What can hang from each mark
derip: gobu putu sigedo
gobu: derip lefat riled soge
sigedo: mude zogod
zogod: sigedo
vateb: gobu vasov

In the rows, 128 means zero.
Known rows, with every way that one mark hangs from another
vateb(vasov): [103 125 155 105 127 123  91 124 130 122 120 129 161  96 139 124 147 198
  64 137 149 104 145 146 127 110 170 109  64 136 136 143 112 127 134 183
 118 139 117 191 127 117 122 105 123 108 129 132 108 141 174  78 184 152
 159 134 114 174 118]
derip(gobu putu): [135 142 110 100  83 157 130 200 119 134 120 138 131 107 150 107 118 125
  99 159 183 153 140 124 155 135 123 134 171 123 139  95 126  71 166 144
 147 146  95 174 116 133 142  63 121 122 146 132 101 130 132  83 145 164
 117 117 144 171 130]
sigedo(mude zogod): [106 127 135 103 122 171  67 195  85  60  89 127 139 101 108 183 153 191
 108 184 176  73 165 173  91 109 118 109 130  98 111  57  85  81 144 178
 132 106 135 150  92 144  72 151 152 101 100 162 132  97 131 139 184  82
 166 131 149 144  88]
vateb(gobu(derip riled) vasov): [120  91 165 134 176 104 161  36 145 181 139 142 124 161 124  92 141 106
 108 107  98 133 161 124 136 137 163 115 112 142 140 113 151 184 102 112
  69 116 131 139 157  87 131 110 138 152 131  91 118 167 116  85 138 132
 158 118  88 110 126]
gobu(derip lefat riled): [160 169 134 141 142  86 144  82 162 166 154 129 122 154  99  53 114 121
 182 103 135 155 127 139  83  87 119 115 107 118 116 118 138 154  96  92
 138  97 140 108 147 104 121 132 124 150 118  87 195 147 121 140 152 111
 119 131  96 122 113]
gobu(derip(sigedo(zogod)) riled soge): [134 125 139 141 140 115 108 117 107  94 141  72 126 147 145 133 117 117
 178 122  71 112 102 122 100 143 110 157 122 125 130 134 143 163 126 118
 131 142 154  36 111 150 105 196 159 140 105 140 186  57 114 204  89 118
 135 115 124  47 121]
vateb(gobu(derip) vasov): [120 113 168 132 146 129 129  64 156 189 130 160 155 119 116 140 148 126
  80 129 114 129 180 123 125 146 160 105  78 118 162 122 125 180 116 125
  66  94 137 151 147  93 140 115 127 146 141 115 103 153 135  60 146 136
 157 124  99 132 137]
gobu(lefat soge): [117 168 119 142 124 124 101  91 176 141 128 123 134 107 143 121 134 161
 160 109 142 133 121 134 126  91 136 113  91 128 138 177 102 176  81 114
 146 105 143 142 113 111 123 152 115 113 127 110 167 118 158 150 127 131
 102 136 134 139 118]
derip(gobu(soge) sigedo(mude zogod)): [ 89 109 132  84 113 176 100 193  54  57  87 115 132 112 127 223 142 116
  98 165 122  53 108 169 121 179  97 142 150 104 137 103 112  72 172 177
 131 142 130 113  71 160 118 153 151 115  99 193 115  83  67 182 127 108
 105 109 170 110 140]
vateb(gobu(lefat riled soge) vasov): [104 103 143 148 175  99 154  15 177 191 130 129 129 142 126 104 150 116
 145  60  89 122 108 154 144 119 175 103 104 163 147 198 127 204  73  89
  83  75 155 162 152  76 143 145 145 121 135  72 117 189 144 127 112 133
 111 136  99 112 118]
derip(gobu putu sigedo(zogod)): [123 123 115  90  78 193 105 225  35  65 117 115 144 121 134 166 122 122
  89 175 129 135 109 142 165 163 101 147 152 107 143  82 130  44 192 187
 139 198 107 135 106 163 129  71 143 123 165 214 107  87  96 116 132 135
 124 101 187 143 127]
zogod(sigedo(mude)): [112 119 143 123 128 129  85 218  88  27  86 178 132  86 100 168 147 205
 109 180 208 108 160 152  86  97 126 113 157  98  80  65 103  85 123 167
 161 107 118 188 126 145  74 176 103  87  75 144  88  72 151 117 175  76
 176 156 161 180 122]
vateb(gobu(riled)): [104  74 137 141 156 126 128  84 155 139 119 144 101 142 123  87 148 143
 103 125 144 150 162 125 146 122 128 112 177 113  91 123 131 131 114 112
 109 118 122 145 126 117 130 104 153 123 115  81 142 142 100  93 126 121
 192 150 120 136 104]
vateb(gobu(derip(putu) lefat) vasov): [154 170 139 150 136 127 155  73 145 202 137 158 141 154 120 138 133  78
 134 101  99 158 146 130 147 119 176  95  64 160 200 118 122 183  96 106
  73 109 128 183 154  73 138 117 104 127 187 145 101 177 171  67 151 139
 112 115 116 155 131]
zogod(sigedo): [109 113 151 117 128 114  79 190  97  77  98 164 138  93 123 129 153 216
 112 163 193 142 137 135 109 109 135 118 126 110 105 103 115 113 126 153
 151 129 113 167 129 135  96 149 112 111 105 128 110  76 164  94 146 120
 202 151 158 167 105]
derip(gobu sigedo): [ 99 102 123  86 113 139 112 158  69  99 116 145 154 120 124 141 123 129
  61 169 137 127 117 122 132 166  78 139 143  98 127 125 131  73 164 181
 143 162  95 123 100 151 154  87 118 125 121 162 118 134  66  99 138 154
 143 141 169 181 141]
sigedo(mude): [120 135 132 107 113 143  89 171 125  79 105 150 124  95 103 158 134 185
  93 171 199  92 178 142 104  87 114 118 135 100 102  77  99  84 134 167
 139  91 127 161 103 149  90 132 112 103  95 124 116 117 141 117 176  80
 150 145 142 158 109]
gobu(lefat): [116 159 122 109 117 123  94 117 132 127 124 148 138 109 113 111 134 168
 121 125 168 144 138 155 125  89 126 102  97 128 129 140 104 130  96 136
 148 104 124 166 124 118 126 115 110 104 131 114 144 126 145 110 169 114
 133 142 144 187 106]
vateb(gobu(derip soge) vasov): [129 111 169 130 155 127 143  59 191 201 126 137 141 123 146 156 149 124
 129 104  99 109 166 117 134 170 177 115  78 147 183 167 122 231  97 110
  75  78 166 130 142  76 154 150 133 135 138 103 110 125 154 107 104 147
 127 117  92  93 137]
gobu(derip lefat riled soge): [161 166 129 149 146  86 151  62 189 161 159 105 117 154 130  87 117 106
 214  85 116 135 112 132  82  88 135 122 110 154 120 158 133 201  75  67
 143  92 152  82 145 104 131 177 118 158 113  63 200 141 150 185 111 113
  86 130  78  91 128]
vateb(gobu(derip(putu))): [164 132 121 153 130 152 144 148 166 169 134 158 123 141 129 138 123 114
 142 142 147 170 187 103 140 130 135 123 129 113 146  80 139 147 129 112
 109 107 138 130 156 113 141 103 114 153 155 134 114 120 155  75 124 122
 151 113 122 134 135]
gobu(derip(putu sigedo) riled soge): [166 141 108 180 113  88 151 138 139 111 164  81 106 155 135 110  95 101
 194 117  94 145  91  79 123 110 119 170 136 153 105 143 162 134 145 104
 158 148 138  54 156 155 114 160 117 140 134 146 145 122 156 182  90 136
 122 119 115  92 158]
derip(putu sigedo): [138 155 100 144  88 131  90 193  76  74 132 116 137 107 130 144 116 159
 102 163 135 159 119  95 161 118 112 152 120 129 129 113 137  77 172 154
 153 171 111 127 112 167 111 108 101 105 153 179 103 126 168 114 139 135
 165 124 175 179 139]

Rows
[108 105 124 109 135 130 156 128 171 148 119 117 115 119 159  81 135 125
 132 105 147 129 116 136 134 143 122 133 188 130 106 166 133 127 137 125
 156 141 123 108 130 128 160 117 157 138 103  66 142 149  95 147 108 162
 106 121  94  89 134] : derip(gobu(riled soge))
[153 157 119 159 129  70 146  65 145 136 159 102 113 166 116  99 110  84
 194  89  78 129  84 103 102 107 122 137  99 144 129 176 143 176  93  81
 142 126 143  45 140 132 122 183 118 140 114 110 190 123 125 189 110 110
  93 127 122 103 148] : gobu(derip(sigedo) lefat riled soge)
[152 164  93 142 111 129 176 137 147 153 143 116 115 150 136  79 122 104
 176  95 135 152  84 142 148 102 141 130 159 163 132 157 127 114 120  91
 154 134 117 145 140 112 151 105 131 136 149  94 132 173 132 159 101 168
  51 117 107 109 140] : derip(gobu(lefat riled soge) putu)
[181 192  99 175 116  92 171 117 191 148 162  99 104 154 138  70 102  92
 236  83 126 156 105 117 111  83 134 136 114 161 141 148 140 171  98  52
 148 114 144  95 159 103 115 155 110 143 141  93 168 140 185 177 108 138
  69 127  71  96 130] : gobu(derip(putu) lefat riled soge)
[153 134 141 143 164 109 164  38 172 181 141 161 105 172 100  70 112  80
 173  84 118 160 148 135 112 108 121  93 131 121 127 109 142 176  75  76
 110  77 133 122 147  87 144 115 122 157 128  70 175 172  88 115 120 101
 140 130 106 128 123] : vateb(gobu(derip lefat riled))
[127 131 114 114 144 117 172  86 166 163 141 120 110 133 140  81 130 107
 154  86 124 131  85 161 122 113 130 116 172 136 126 175 117 134 111 102
 145 103 127 126 136 111 155 117 139 146 115  70 159 167 101 159 117 151
  66 132 105 108 121] : derip(gobu(lefat riled soge))
[141 128 131 151 135  77 130  91 148 128 157  82 112 162 127 113 106 113
 164 110  89 126 103 100  98 131 103 159 124 129  93 158 156 168 123 100
 140 133 152  33 131 149 120 180 126 142 105 111 163  92 142 190  95 121
 128 124 116  76 148] : gobu(derip(sigedo) riled soge)
[141 152 119 134 121 117 123 143 141  83 128 119 115 123 108 190 113 119
 153 136 119  65 130 123  83 132 104 146 101 121 112 111 130 131 123 140
 140 106 144  66 112 160 112 181  99 127  98 165 124  90 134 184 117  70
  98 136 152 111 162] : gobu(derip(sigedo(mude)) soge)
[135 124  98 130 109 141 169 176 158 144 135 106  99 116 157  85 114 124
 149 111 155 145 106 117 154 127 125 154 195 148  98 139 132 103 157 114
 162 159 110 141 144 136 151 106 152 156 138 106 121 155 132 147  98 180
  85 123  93  92 129] : derip(gobu(riled soge) putu)
[ 93  71 154 150 170 106 145  47 169 182 116 119 126 133 132 106 155 142
 120  87 100 111 136 119 161 143 174 123 125 149 122 188 127 190 105 114
  89 119 147 154 145 102 136 153 167 125 129  75 109 175 135 119 112 140
 148 127 105  78 123] : vateb(gobu(riled soge) vasov)
[ 89  96 162 136 146 136 134  68 170 158 115 133 139 104 147 155 166 155
  97 110 114 106 145 130 177 156 181 105  89 147 155 188 108 194 100 142
  86 107 147 172 135  96 145 134 144 105 138 100  90 136 148  87 112 153
 150 135 122 117 121] : vateb(gobu(soge) vasov)
[125 138  97 120  92 158 139 194  96 103 125 113 121 120 152 158 115 109
 111 131 124 140  97 104 176 151 109 161 160 135 132 151 133  78 181 139
 154 182 118 115 123 152 154 113 120 125 145 168  96 117 129 145  94 172
  97 121 163 134 160] : derip(gobu(soge) putu sigedo)
[154 133 143 155 139 137 145 104 150 176 139 144 140 136 128 147 131 117
 114 132 113 151 176 106 141 136 178 120  81 138 176 102 135 160 114 131
  81 118 136 156 166  96 136 103 118 143 177 146  74 156 172  65 147 150
 151 101  96 138 136] : vateb(gobu(derip(putu)) vasov)
[126 134 100 107  85 162 123 201  68  87 132 135 141 126 124 145 111 106
  74 164 146 147 110 118 163 154 103 151 156 116 130 100 148  47 198 162
 145 184  97 143 113 164 142  71 119 132 156 186  95 120 112  90 131 145
 128 129 173 183 148] : derip(gobu putu sigedo)
[134 132 141  96 126 153  74 179  55  42 112 122 135 131  92 218 121 114
 118 182 122  74 153 148  77 140  85 131  99  96 130  43 121  85 150 169
 115 131 140  98  92 163  77 169 127 125 107 203 151  78 110 168 165  62
 139 117 167 114 128] : gobu(derip(sigedo(mude zogod)))
[140 103 104 125 105 132 143 173  62 102 148 123 117 138 122  91 120 103
 111 164 136 158  86 121 155 129 101 158 194 121  96 105 158  28 182 145
 155 192  87 131 129 164 129  77 131 144 140 166 109 169  80 107 123 153
 131 128 148 163 153] : derip(gobu(riled) putu sigedo)
[170 170 113 163 122 127 159 105 202 188 140 138 114 145 130 150 124  75
 215  86 115 160 147 109 139 127 151 105 105 157 176 123 136 191  87  60
 105  84 160 118 152  95 149 138 112 121 162 132 134 132 172 144  87 102
  90 116 113 109 136] : vateb(gobu(derip(putu) lefat soge))
[133 134 150 115 132 135  72 156  74  80 124 118 153 123 129 170 123 128
 128 172 111 121 140 131  98 150  93 131  96  99 142  91 131 124 150 158
 120 160 143  79 105 158 103 156 127 140 122 182 154  60 105 139 136 115
 165 121 141 114 109] : gobu(derip(sigedo(zogod)))
[135 111  91 144 106 125 162 164 104 102 146  96 106 126 141 110 107  98
 133 120 104 151  72  97 167 148 121 171 177 144 105 159 158  73 170 119
 166 184 105 103 128 158 146 114 135 130 136 151 118 143 111 159  82 163
  96 128 129 119 151] : derip(gobu(riled soge) putu sigedo)
[144 138  92 103  82 166 125 223  67  65 120 147 116 122 107 195 110 126
  79 183 158 105 131 147 132 141  85 152 155 106 112  64 135  16 189 175
 147 160  95 160 103 173 123 100 112 115 135 206  62 150  99 128 162 112
 114 132 173 176 163] : derip(gobu putu sigedo(mude))
[ 98 109 121  98 116 152 121 150 119 107 116 124 147 105 148 153 128 130
  85 139 127 112  99 120 138 169 102 143 133 106 123 169 133 106 155 147
 144 153 127 100 115 160 163 114 131 123 119 151 121  87  93 145 102 161
 107 129 155 130 138] : derip(gobu(soge) sigedo)
[ 90  68 159 156 177 125 136  53 146 163 121 147 140 133 119  86 153 154
  65 117 127 122 146 130 160 133 155 114 123 142 119 138 132 151 114 125
  82 113 120 178 147  97 127 109 155 127 141  88  98 189 116  71 151 134
 186 138 102 139 113] : vateb(gobu(riled) vasov)
[ 91 102 139  68 118 171  81 171  26  80 106 139 156 115 128 161 149 133
  71 172 115 108 111 146 132 178  99 133 136  91 130 108 120  57 174 193
 133 182 116 127  85 158 133  99 156 121 131 189 134  89  67 114 136 134
 158 117 180 148 120] : derip(gobu sigedo(zogod))
[120 118 129 160 160 106 153  33 190 175 128 137  98 149 128  91 135 131
 174  76 118 140 115 122 150 120 147 106 140 142 127 173 133 179  68  70
  98  81 150 121 127 100 142 143 142 103 126  72 155 149 117 146  92 116
 131 130 126 110  97] : vateb(gobu(lefat riled soge))
